Known rows, with every step that occurs:
x, a: [ 1.71 -0.02 -1.29 -1.64  0.54  0.84 -2.22 -1.55 -0.70 -0.58  0.26 -1.02
  1.36  1.36 -2.10  0.71 -2.41  0.09  0.20  1.06  0.64]
c, x, a: [ 0.53 -1.62 -2.46 -3.00 -0.17 -0.32 -0.92 -1.66 -0.56 -0.99  0.88 -0.31
  0.38  0.74 -3.05  2.02 -3.16  2.57  1.08  0.07 -0.20]
a, m, h, g: [ 1.33  0.89 -1.72  0.61 -2.71  0.18 -0.58 -4.63  1.50 -1.67 -0.96 -1.05
 -0.65 -0.09  1.51 -3.61  2.83  0.05  1.98  1.92  1.08]
g, x, c, a: [-0.42 -1.82  1.16 -1.14  0.04  0.28 -0.45  2.42  0.19  1.05  1.14  0.65
 -0.58  1.84 -2.92  1.57 -4.37 -0.30 -0.55 -1.18  2.50]
x, c, z: [ 1.52 -1.45  0.77  0.59  1.00  2.49 -1.80  0.16  2.83  0.92  1.59 -0.66
  0.65  2.11  0.59 -0.93 -1.43  1.72  0.80  4.02  0.05]
a, x, c, z, m, h, g: [ 1.29  0.63 -0.63  1.25  0.44  2.05 -0.47 -2.11  5.73 -2.71  0.01  0.01
 -1.30 -0.24  3.94 -2.81  2.25  1.32  2.86  1.45 -0.55]
z, m: [ 0.50  0.48 -0.35  0.07 -0.43 -0.08  1.30 -3.00  0.39 -0.08  1.36  0.85
 -0.09 -1.57  1.59 -3.07 -0.15  2.54  0.02  1.19 -0.45]
m, h: [ 1.94  0.36 -0.69  0.17 -1.10 -0.20 -1.46 -1.61  1.50 -2.09  1.49 -1.37
  1.98 -0.08  0.11 -1.94 -0.28  0.88  0.14  0.96  1.13]
g, x, c, a, m: [-0.90 -1.99  1.69  0.91 -2.48  0.70 -0.56  0.96  0.12  1.71  0.58  1.42
 -2.45  2.08 -2.26  1.87 -2.64 -0.22  0.56 -0.34  2.42]
h, g, x, a, c, z, m: [ 1.53 -2.02 -0.62 -1.08  1.78  1.94  0.65 -2.08  1.32  0.98 -0.71  0.63
  0.27 -0.32  0.10 -0.99 -0.03  1.60  0.87  0.88 -2.43]
h, m, z: [ 0.68  1.33 -0.05 -1.52  0.70 -0.09 -2.45 -0.59  0.36  3.55  1.25 -2.44
  3.12 -1.13  1.44 -4.34 -1.98 -0.64 -1.69  2.89  2.52]
z, c, x, a: [-1.03 -1.82 -2.79 -2.76 -0.48  0.63  0.04 -0.87 -2.43 -0.61  0.58 -0.99
 -0.41  2.72 -4.57  2.84 -2.84  1.81  0.01 -0.30 -1.72]
h, m, z, c, x: [-1.68 -0.35 -1.70 -2.68 -0.14 -0.64 -0.34  0.16 -1.23  3.15  1.42 -2.06
  1.11 -0.11 -0.87 -2.49 -2.53  1.22 -1.82  1.56  0.13]
a, x, c: [ 0.06 -1.08 -0.59 -1.62  1.45  1.34 -2.56  0.37  1.48  0.82  0.50  1.21
 -0.78  3.11 -0.33  0.58 -2.79 -0.04  1.65  1.66  1.80]
h, g, x, a, m: [-0.09 -0.91 -2.14 -1.66 -1.47  0.43 -0.68 -4.01 -1.81  0.16 -2.00 -0.44
 -0.67  1.56 -3.01  0.60 -0.96 -0.31  1.38  0.67  1.50]
x, a, c, z: [ 2.46 -2.07 -0.22 -0.57  2.12  2.93 -2.99  0.16  2.10  2.24  0.77 -0.12
  1.03  2.08 -0.44  1.06 -0.89  1.09  0.94  2.47 -1.76]
z, m, h: [ 1.38  1.11 -0.18  1.73 -2.01 -0.36  0.43 -2.44  1.27 -2.81  1.71 -0.50
  1.11 -2.47  2.43 -3.18  0.93  1.96  0.30  0.44  0.04]
h, g: [ 1.12  0.53 -2.15 -2.88  1.13  0.18  0.66 -3.57  0.52  0.04 -0.62 -0.22
  0.10  0.69  0.29 -3.91  0.00  0.33  0.58  1.88  0.43]
g, x, c: [ 0.47 -2.01  0.49 -0.95  0.38  0.41 -0.98  0.65 -0.90  1.26  0.60 -0.26
  1.47  2.13 -2.46  0.29 -4.49  0.41 -0.47  1.27  2.46]
g, x: [-0.10 -1.64 -0.72 -1.69  0.11 -0.69 -0.42 -1.65 -0.78  0.62  1.57  0.23
  1.40  0.95 -3.01 -0.67 -2.83  1.69 -0.77  0.25  1.64]
g, x, a, c, z, m, h: [ 2.27 -2.01  0.85  2.22 -0.29  1.57 -1.40  0.05  2.31 -0.96  1.42 -0.59
  2.11 -0.94  0.03  1.25 -0.36  2.00  0.46 -0.24 -1.68]
m, z, c: [-0.99 -0.49 -1.52 -1.75  0.24  1.60 -1.42  0.63 -1.47  3.38  1.61 -1.06
  1.79  1.45 -1.23 -2.53 -1.56 -0.62 -2.56  2.74  0.79]
m, z: [ 0.45 -0.37 -1.23 -1.79  0.34  0.93 -2.44 -0.22  0.47  3.12  1.67 -0.24
  2.46 -0.57 -0.02 -3.26 -1.82 -0.10 -1.71  3.27  2.34]
m, h, g, x, c: [ 1.68 -0.19 -0.43 -1.00 -0.40  0.20 -0.46 -0.71  0.43 -1.75 -0.80 -1.92
  2.35  0.86 -1.10 -1.89 -2.31 -1.24  0.56  0.69  2.92]
z, c, a, m: [-2.01 -0.59 -0.22  0.84 -2.57  1.26  0.74 -0.74 -0.22  1.29  0.93  1.03
 -4.35  2.79 -1.59  0.69  0.83  0.37 -0.36 -0.96 -0.70]
a, c, z: [ 1.80 -2.48  0.07 -0.22  2.02  1.96 -1.48 -0.22  3.49  3.01  1.82  1.08
  0.46  1.66  1.10 -1.74 -0.04  2.39  0.39  3.12 -2.18]

Rows:
[-1.07 -1.10  0.01 -1.24 -1.57  1.29 -1.14  0.98  0.23  3.95 -0.80  0.64
 -1.70  0.75 -0.75 -1.52 -1.69 -2.76 -0.57  1.35  4.04] -> h, g, x, c, a, m, z
[-1.74 -0.52 -0.85  0.47 -3.35  0.01  1.78 -1.80 -0.07 -1.64 -0.58 -0.60
 -3.23  1.70 -3.02 -0.49  1.55 -0.89  0.20 -2.71  0.38] -> z, c, a, m, h, g, x
[-2.40 -2.19 -2.59 -1.14 -2.93  0.89 -0.63 -1.05 -1.40  3.67  1.43  0.47
 -1.41  1.15 -1.49 -0.82 -0.88  1.69 -0.87  2.73  0.09] -> a, m, z, c, x
[-0.85  1.19 -0.33 -1.38  0.34  0.58 -1.45  0.39 -1.45  3.71  1.11 -3.01
  2.17  0.41 -0.10 -3.35 -1.73 -1.02 -2.49  2.37  0.89] -> h, m, z, c
[-1.52 -2.00 -2.60 -3.04 -0.54  0.41 -0.24  0.38 -0.99  2.82  2.04 -0.13
  0.74  0.82 -2.26 -1.42 -2.40  1.56 -1.75  2.06  0.12] -> m, z, c, x
[-0.25 -0.45  0.93  0.72 -2.02  2.40 -2.80  2.28  1.01  4.26  1.02  0.79
 -1.54  0.67  0.81 -0.82 -1.89 -2.14 -0.61  2.57  3.14] -> x, c, a, m, z
[-2.80 -0.98 -1.45 -2.56  0.64  1.41 -1.84  2.57  1.38  2.72  1.70  1.65
 -2.40  2.44 -2.09  0.05 -1.47 -1.37 -1.74 -1.45  0.90] -> m, z, c, a, x
[ 1.23 -2.64 -0.29 -2.16  1.34  0.93 -1.99  0.93 -1.81  2.33  0.06  0.39
  2.00  2.03 -3.40  2.73 -4.30 -0.37 -0.44 -0.04  0.38] -> g, x, a, c
[-0.45 -0.40 -3.59 -0.87 -3.54  0.39  0.35 -3.44 -1.18 -2.80 -1.58 -2.30
 -1.81  1.59 -2.28  1.06  1.03  0.46  2.12 -0.02 -1.12] -> z, c, x, a, m, h, g
[-1.19 -0.94 -0.93 -2.15  1.18  0.05 -1.15  0.00  3.15 -0.18  1.58  2.79
 -3.52  1.78 -1.22  0.70 -0.91  0.74  0.79 -2.53  0.82] -> c, a, x
[ 1.19 -1.43 -0.04  2.24 -1.95  1.64 -0.97 -2.25  3.01 -0.85 -0.33 -1.70
  0.06  1.26  0.25 -1.43  0.98  0.52  1.79  2.80  1.47] -> a, m, h, g, x, c, z
[-0.42 -0.62 -0.03  0.97 -2.51  0.26 -0.33 -1.53  1.45  0.99  1.17  1.81
 -3.60  0.77 -0.64 -0.43  0.66  0.84  0.66 -0.30  0.70] -> c, a, m
[ 1.81 -1.24 -0.20  0.24  0.34  1.11 -0.72 -0.84  3.11 -1.74  0.11 -2.23
  1.85  1.33 -0.43 -2.05 -0.65  0.58  1.03  1.94  1.41] -> m, h, g, x, c, z
[ 0.86 -0.44  0.10  1.30  0.24  1.22  0.73 -3.14  3.27 -0.12  2.37  0.49
 -0.33 -1.44  2.26 -3.22  1.51  4.34  0.41  2.42 -1.89] -> c, z, m
[-1.64 -0.23 -0.65 -1.58 -0.10  1.47 -0.93  2.25 -0.20  2.98  1.99 -0.04
 -0.70  1.51 -1.98 -1.30 -1.28 -1.34 -2.71  0.07  0.71] -> m, z, c, a
[ 2.38  0.24  1.58  3.67 -1.23  1.92 -0.69 -0.61  3.98 -2.05  2.09 -1.33
  1.26 -1.16  3.39 -2.34  0.71  2.20  1.10  2.72 -0.41] -> x, c, z, m, h
[ 1.91  1.98 -1.02  0.13 -1.27 -0.24  1.65 -4.35  1.55 -3.15 -0.22 -0.84
  0.55 -2.61  3.07 -5.34  2.27  1.10  1.02  0.58 -0.20] -> z, m, h, g
[-0.10 -0.60  1.15  1.28 -2.30  1.83 -1.01  0.53  1.16  1.63  0.51  1.19
 -3.07  1.93  0.24  0.55 -1.21 -0.62  1.04  0.84  1.55] -> x, c, a, m
[ 0.78 -3.15 -1.57 -2.87  0.85 -0.39 -0.07 -0.40  0.62  2.46  1.24  2.06
 -0.03  0.80 -0.54 -0.52 -2.32  2.98  0.41  1.29 -1.34] -> a, c, x
[ 1.82  0.52 -0.76  1.91 -3.33  0.91 -3.13 -2.36  0.07 -2.30  0.17 -2.01
  0.68  0.83 -0.87  1.27  0.20 -0.40  1.48  1.02  1.14] -> x, a, m, h
[ 1.61 -0.06 -0.99  0.64 -0.59  0.82  0.49 -3.36  2.31 -3.83 -0.15 -2.16
  1.42 -1.60 -0.33 -1.12  1.19  1.76  1.11 -0.37 -0.62] -> c, z, m, h, g, x, a
[-1.34 -0.33 -0.26 -1.32 -0.26  0.76  1.00  0.53 -0.05  0.36  1.41  0.25
 -2.36  2.61 -2.51  0.33 -0.72  0.14 -1.08 -1.66 -0.93] -> z, c, a
[ 1.13 -0.25 -1.65 -1.69 -0.41 -1.09  0.38 -2.68  0.74 -2.64 -0.27 -1.44
  1.86 -0.13 -1.67 -2.69 -0.55  0.37  0.02 -0.46  1.99] -> m, h, g, x
[ 0.79 -0.44 -0.28  0.75 -2.68  0.79 -0.89 -2.15  0.34 -1.05 -1.41 -1.23
  0.29  1.06 -0.28 -1.50 -0.62 -1.14  1.32  1.85  2.89] -> a, m, h, g, x, c
[-0.99  0.35 -0.09  2.34 -4.07  0.69 -0.14 -0.37  0.79 -1.07  1.04 -0.31
 -3.03  1.55 -1.10  0.48  1.84  0.02 -0.14 -1.76 -0.17] -> z, c, a, m, h
[ 0.77  0.66 -1.05 -0.23 -1.40 -1.25  2.18 -3.78  0.58 -3.13 -0.15 -0.48
  1.14 -2.58  0.48 -3.86  0.74  1.37  0.36 -0.75  0.84] -> z, m, h, g, x
[-1.24 -1.69 -3.04 -3.48 -0.41  1.31 -1.44  0.97 -2.58  1.93  1.03 -1.44
  1.34  1.54 -3.91  1.44 -3.59  0.31 -1.22  1.23  0.12] -> m, z, c, x, a
